Each row was made from one small tree. The marks that hang from a mark follow it in brackets, in alphabetical order. Every link used is in the known rows. Write each row's tree.
Known rows:
T(R): [ 3.44  3.18 -0.53 -0.07  0.47 -1.11  2.75  2.18 -2.58 -3.34  1.27 -5.60
  2.57  1.46 -2.13  6.88 -1.19 -2.45 -3.25  0.14 -2.01 -0.69  1.19  2.88
 -1.98  3.57 -1.28  0.88 -2.55  0.07 -2.36 -8.71]
B(R Y): [ 1.19  0.19 -0.89  1.69  5.35 -2.08 -0.03  1.00 -3.96 -3.13  0.02 -1.75
  1.96  2.42  1.63  4.32  2.16 -0.84  4.31  4.03  0.43 -9.09  3.35 -0.85
 -1.43 -3.37  1.40  2.22 -3.10 -3.69 -1.78 -8.29]
B(R(C) Y(Q T U)): [-2.56 -3.07 -0.93 -0.84  5.98  3.07 -2.87 -3.49 -2.63  3.53  1.41  1.10
  1.07 -1.02  4.64 -1.53  4.67  1.53  4.59  5.68  3.46 -1.59  1.42 -4.16
  0.45 -2.43  0.25  0.48  0.18 -5.91  0.30  2.33]
Y(Q T(R(C(K))) U): [-2.18 -1.70  0.36 -0.81 -0.72  6.52 -1.12 -3.05  1.76  3.42  3.43  0.00
 -1.54 -0.95  1.75 -0.85 -0.03  1.13 -2.82  0.88  1.34  7.25 -1.34  0.20
  0.76  3.75  1.06 -2.75  2.05 -0.30  1.07  4.49]
B(R(C(K)) Y(Q T U)): [-3.97 -4.91  0.45  1.25  4.05  5.39 -3.57 -3.91  0.85  3.39  3.46  2.90
 -1.50  0.55  5.13 -2.93  3.46  2.78  4.16  4.12  3.17 -0.48  1.20 -3.12
  1.07 -2.85  3.96 -1.11  1.02 -3.48  1.06  4.20]
T(R(C)): [ 1.23  0.29  1.30 -1.72  0.79 -1.54 -0.09  0.68  0.91 -2.68  2.85 -6.53
  2.03  1.42  0.82  7.27  1.27 -1.45 -1.80 -2.00 -3.76  3.26  2.31  2.71
 -1.48  4.73 -2.13  2.36 -3.88  0.43 -3.48 -6.46]
U(Y(Q T(R))): [ 2.88  0.74 -1.84 -2.72 -0.83  1.89  5.14  2.08 -2.42  2.60 -0.21  1.02
  3.02  4.10 -3.82 -0.89  0.12  1.97 -1.49  2.97  4.12 -0.10  2.66 -1.99
  1.15  0.27 -3.74  3.74  2.04 -4.58 -4.05  2.06]
R(C(K Y(Q))): [-4.44 -4.40  1.37  0.43 -3.51 -2.02 -0.84 -0.15  6.37 -2.05  3.56 -1.63
 -4.13  2.81  5.13  0.03  0.43 -0.07  2.59 -4.17 -1.31  0.31  0.63 -0.23
  1.95 -1.08  0.69 -0.33 -0.91  3.24 -1.58  0.87]
K(C): [ 1.89  4.67  1.04 -1.16  0.53 -3.89  0.00 -1.48  0.23 -3.58 -1.32 -4.45
  2.11 -2.36  2.80  5.69  1.72  0.35  3.53 -2.81 -4.61 -3.54  0.05 -0.25
  1.54 -0.42 -3.18  2.36 -0.18  0.81  0.28 -9.15]
Q(Y(T(R(C(K))) U)): [ 2.02 -0.93  6.31 -0.64 -2.01  1.04 -0.81  0.25  0.73  0.81  2.12 -1.54
 -0.48 -1.93 -4.86 -0.24 -1.48  3.44 -1.42 -1.67 -3.70  6.49 -1.02  3.56
  0.75  3.15 -0.21 -3.31 -1.07  1.78  1.13  2.91]
C(K R Y(Q T)): [ 0.32 -0.93 -2.76  1.39 -5.23  0.72 -1.02  3.20  4.21 -1.90 -3.73  6.42
 -4.74  2.57 -2.40 -5.77 -3.05 -1.66 -3.57 -1.11  2.44 -1.59 -1.27  1.31
 -0.64 -2.16  6.53  0.08  2.67  4.44  4.00  4.75]
U(Y): [ 1.07  2.25  0.54  0.68  0.99 -1.74  3.92  3.03 -1.91 -1.50 -0.16 -3.18
  1.57  3.53  0.89  4.81  0.32  0.68  2.56 -2.23 -1.64 -4.77  3.22 -0.79
  2.49 -2.93 -3.90  2.43  0.03 -2.14 -3.66 -6.84]
B(Y(T(R) U)): [ 0.58  3.01 -0.02  2.91  3.82  0.32  2.41 -0.43 -5.08 -0.48 -0.48  1.41
  4.71 -2.43 -4.14  2.10 -0.26  0.79 -0.94  0.42  1.61 -1.12 -0.76 -0.17
 -1.42  1.21  0.89 -1.36 -0.17 -3.10 -0.20 -2.40]
T(R(C(Y(Q)))): [-0.36 -1.67 -0.94 -1.41 -1.72 -3.19  0.89  0.61  1.84 -0.66  1.66 -2.60
  1.50  2.08 -0.94  1.49  0.43 -1.88 -1.25 -1.28 -0.93  2.62  1.05  0.46
 -2.62  3.47 -2.97  1.95 -3.29  0.72 -4.98 -0.80]
B(R Y(Q T U)): [-0.05  0.20 -2.59  1.18  5.68  3.01 -0.45 -1.93 -6.40  2.48 -0.08  2.46
  1.57 -0.81  2.03 -1.57  2.08  0.19  3.31  7.45  4.71 -5.39  0.19 -4.20
 -0.47 -3.40  1.11 -0.87  1.85 -5.57  0.92  0.53]
R(C(K Y)): [-3.28 -2.69  3.10  1.36 -1.82 -3.89 -1.06  0.79  5.82 -4.54  1.94 -2.14
 -3.30  1.41  3.62  2.61 -0.81 -0.10  1.74 -7.30 -3.66  0.08  1.26  2.75
  1.97 -0.62  1.74  0.82 -2.93  5.00 -1.16 -2.72]
Q(Y(T(R(C)) U)): [ 3.57  0.94  5.69 -2.36 -0.33 -0.85 -0.08  0.42 -2.32  1.35  0.07 -3.06
  2.30 -3.70 -5.31  1.29 -0.10  1.98 -1.08 -0.35 -3.50  5.58 -0.64  2.95
  0.10  3.67 -3.24 -1.16 -1.78 -0.04  0.45  1.48]

Which tree is each row?
[ 7.31  2.37  4.77 -3.84 -2.66 -2.08  2.89  3.47 -3.76 -2.87 -0.92 -3.31
  3.11 -0.80 -8.84  1.87 -1.39  1.41 -1.74  1.86 -1.39  0.34  0.74  3.20
  0.74  2.48 -2.29  1.16 -1.42 -0.37 -0.39 -1.17]
Q(Y(T(R)))
[-4.76 -2.10  2.62  3.77 -0.29 -2.17 -2.01 -0.66  5.00 -1.60  1.99 -1.46
 -3.80 -0.95  4.35  2.21 -0.92 -0.32  1.67 -7.84 -4.55  2.03 -0.83  2.66
  1.07 -0.53  1.85 -3.41 -2.17  4.79  0.16 -2.02]
R(C(K Y(U)))
[-4.68 -3.03  1.48  0.42 -2.10  1.29 -1.52 -1.91  4.42  0.52  1.53  1.23
 -3.99 -1.34  4.20 -2.40 -0.51  1.07  0.56 -4.01 -0.25  3.07 -1.63 -0.12
  2.98 -0.69  1.54 -2.16  1.41  2.97  1.46  4.88]
R(C(K Y(Q T U)))
[ 0.80 -1.69  0.24 -1.97  2.88 -3.64 -1.93  0.47  0.93 -2.98 -0.94 -3.80
 -0.82  0.55  3.18  3.13  0.94 -1.92  1.87 -0.70 -2.31 -3.33  3.17  2.56
 -1.12 -1.38 -0.06  4.09 -5.44  1.88 -2.17 -4.81]
B(R(C(Y)))
[-2.14 -3.14  0.16  0.45 -3.36 -1.48  0.09  0.30  5.77 -0.48  3.84 -0.72
 -1.11  4.02 -0.09  0.22 -0.58 -0.71 -1.98 -2.97 -0.50  3.66  0.73  1.37
 -2.25  3.11  0.48  0.16 -2.73  2.85 -4.19  0.95]
T(R(C(K Y(Q))))
[ 0.53  3.35 -3.16  0.79 -1.32 -2.63 -2.51 -1.79  1.52  2.16 -7.46  5.63
  0.47 -4.47 -1.86 -5.21 -0.21 -0.75 -0.72 -1.53 -0.51 -0.26 -3.65 -1.31
 -2.16 -1.42  0.09  0.75  2.73  2.36  4.76  2.84]
K(C(R Y(Q T U)))
[-0.08  3.49 -1.15 -1.62  1.08  4.15  1.04 -1.46 -5.21  1.02  0.05 -1.87
 -0.46 -3.08  3.49  0.38 -0.21 -0.73 -0.58  3.31  1.91 -0.54 -2.27 -2.07
  3.41 -0.49 -1.49 -2.43  4.32 -2.54  3.65  0.27]
Y(Q T U)
[-1.54 -0.23 -2.64  3.88 -3.22  2.40 -1.94  1.05  3.32  1.03 -3.69  7.40
 -5.00 -0.04 -1.33 -6.34 -3.95 -1.97 -3.70 -1.25  1.67  0.65 -3.41  0.96
 -1.47 -2.12  6.02 -3.73  3.48  4.61  5.83  5.60]
C(K R Y(Q T U))
[-1.98 -5.85  0.77 -1.42  1.97  3.29 -2.62 -2.15  2.14  0.22  3.55  1.89
 -1.34  3.22  4.28 -2.08  4.02  3.16  4.52  4.74  4.18 -2.32  3.83 -2.79
  1.85 -2.86  3.90  2.53  0.13 -3.11 -0.48  3.32]
B(R(C(K)) Y(Q T))
[-0.44 -1.70 -1.48 -2.45  3.50  0.56 -2.45 -1.98 -0.48  1.42 -1.29 -0.56
 -1.40 -1.82  3.52 -1.70  0.87 -0.95  0.93  2.24  0.85 -0.69  0.94 -0.18
  0.06 -1.33 -0.35  1.36 -2.00 -0.02  0.31  2.10]
B(R(C(Y(Q T U))))
[ 5.17  3.22  4.27 -0.93 -0.49 -0.39  2.10  2.02 -5.15  0.29 -1.09 -2.46
  2.85 -3.23 -7.52  1.31 -2.33  1.15 -2.00  1.14 -2.31  2.36 -1.99  2.76
 -0.04  2.79 -2.56 -2.50 -0.52 -0.12  0.94 -0.22]
Q(Y(T(R) U))
[-2.34 -3.65  2.05  2.33  5.73  3.32 -3.77 -2.96  0.71  0.87  1.85  1.94
 -0.84 -1.09  4.04  0.08  2.12  3.02  3.41  0.60  0.21 -1.00  1.94  0.00
  0.58 -2.88  5.34 -0.65 -1.37 -1.14  1.51  0.29]
B(R(C(K)) Y(T U))
[ 0.43  2.37 -3.13  0.28 -0.89  0.10  2.99 -0.12 -3.12  1.18 -2.23  2.00
  1.36 -2.14 -4.14 -2.55 -3.21 -1.82 -3.81  1.03  2.89  0.60 -2.97 -0.24
 -1.81  1.66 -1.33 -1.43  0.83  0.27 -0.37  3.17]
C(Y(Q T(R) U))
[-0.31 -3.54  0.80 -2.52 -1.80  4.08  2.56  0.55  3.25  3.39  2.90  1.58
  0.32  5.23 -1.10 -1.67  0.89  4.05 -0.92 -0.15  2.96  3.57  3.44 -1.06
  2.13  0.88 -1.38  3.45  1.72 -2.23 -4.00  5.18]
U(Y(Q T(R(C(K)))))
[ 1.26  0.66 -1.54 -1.00  0.36  0.18  3.10  0.39 -3.91 -0.73  1.19  1.80
  4.29  1.90 -3.81  0.00  1.87  0.75  0.14  4.47  5.24 -2.95  0.99 -3.14
 -0.06  0.58 -0.44  1.81  1.67 -5.25 -2.47  0.20]
B(Y(Q T(R)))
[ 1.61  3.15 -2.15 -1.49  0.63  4.80  1.76 -1.65 -4.54  2.39  0.81 -0.60
  1.51 -2.05 -1.01  0.06 -1.13 -0.95 -4.13  4.21  2.12  2.74 -2.35 -0.87
 -0.28  3.54 -1.35 -2.10  2.89 -2.52  1.05  0.82]
Y(Q T(R) U)
[-6.11 -3.64  1.08  2.96 -1.38 -0.66 -2.03 -1.92  4.75  0.49  3.91 -0.52
 -4.25  0.23  6.04 -0.86 -0.12 -0.22  2.45 -4.38 -2.38  2.39 -1.67 -0.68
  0.85 -0.63  0.22 -3.59  0.18  3.15 -0.30  1.64]
R(C(K Y(Q U)))
[-1.13  2.90 -3.53  2.95 -0.96 -4.08 -3.10 -1.23  2.35  2.14 -5.48  3.76
  0.34 -2.76 -0.03 -3.32  0.45 -2.15  0.88 -2.41 -3.16 -0.77 -3.90 -1.90
 -4.12 -1.58 -1.06 -1.11  1.73  2.35  2.59 -0.87]
K(C(R Y(Q U)))
[-1.30  2.19 -4.89  4.41 -0.86 -2.07 -1.64  1.98 -0.39  1.29 -3.88  3.37
 -1.68 -0.12  0.35 -2.72 -1.65 -4.98 -1.83 -0.02 -0.94 -1.48 -3.23 -0.82
 -4.43 -1.62  0.60 -2.94  1.44  1.65  3.36 -0.78]
C(R Y(Q U))
[ 0.65  2.25 -3.66  0.68 -2.57 -5.60 -2.17  0.49  3.64 -0.76 -5.45  3.28
  0.44 -0.62 -0.86 -2.72  0.58 -2.01  1.33 -2.04 -2.08 -2.92 -1.52 -1.56
 -3.35 -1.57 -0.74  2.39  0.79  2.50  1.28 -1.58]
K(C(R Y(Q)))
[ 3.62  3.52  4.69 -1.24 -0.36 -0.96  1.50  1.83 -5.49 -1.29 -1.41 -3.38
  0.94 -4.15 -3.54  1.58 -1.52  1.21  1.15  0.40 -3.01 -0.56 -1.83  1.87
  3.10 -0.51 -2.98 -2.99  0.68 -0.19  3.45 -1.00]
Q(Y(T U))
[ 0.28  2.25 -4.23  1.47 -0.88 -0.17 -0.76  1.55 -1.02  1.08 -6.26  5.23
 -1.37 -2.02 -1.87 -4.95 -1.82 -3.92 -3.64  0.70  1.59 -0.94 -3.25 -0.12
 -2.39 -1.92  1.87 -1.23  2.52  1.47  5.04  3.71]
C(R Y(Q T U))
[ 1.43  1.11 -0.89 -2.95 -0.69  1.66  4.55  2.21 -2.85  1.19 -0.46  0.20
  1.25  3.03  0.07 -0.33  0.71  2.12  1.68  1.97  3.50 -3.61  2.82 -3.64
  4.85 -3.07 -3.91  3.52  3.68 -4.56 -1.80  1.15]
U(Y(Q T))
[-0.28 -1.72  2.56  0.15 -1.08  0.88 -0.67  0.11  4.45 -2.44  4.92 -4.57
 -1.04  3.02  1.50  5.95 -0.02  0.10 -2.49 -3.55 -3.61  4.28  2.04  3.93
 -0.95  4.33  1.65  0.73 -3.34  3.11 -2.75 -4.64]
T(R(C(K)))
[ 2.81  1.59 -2.78 -2.39 -2.80 -2.01  3.87  1.91 -1.72 -1.77 -2.22  1.29
  1.79  0.29 -5.45 -2.14 -2.32 -1.07 -3.73  1.48  3.73 -1.36 -0.42  0.15
 -0.73  1.42 -0.96  2.28 -0.06  0.54 -1.87  2.52]
C(Y(Q T(R)))
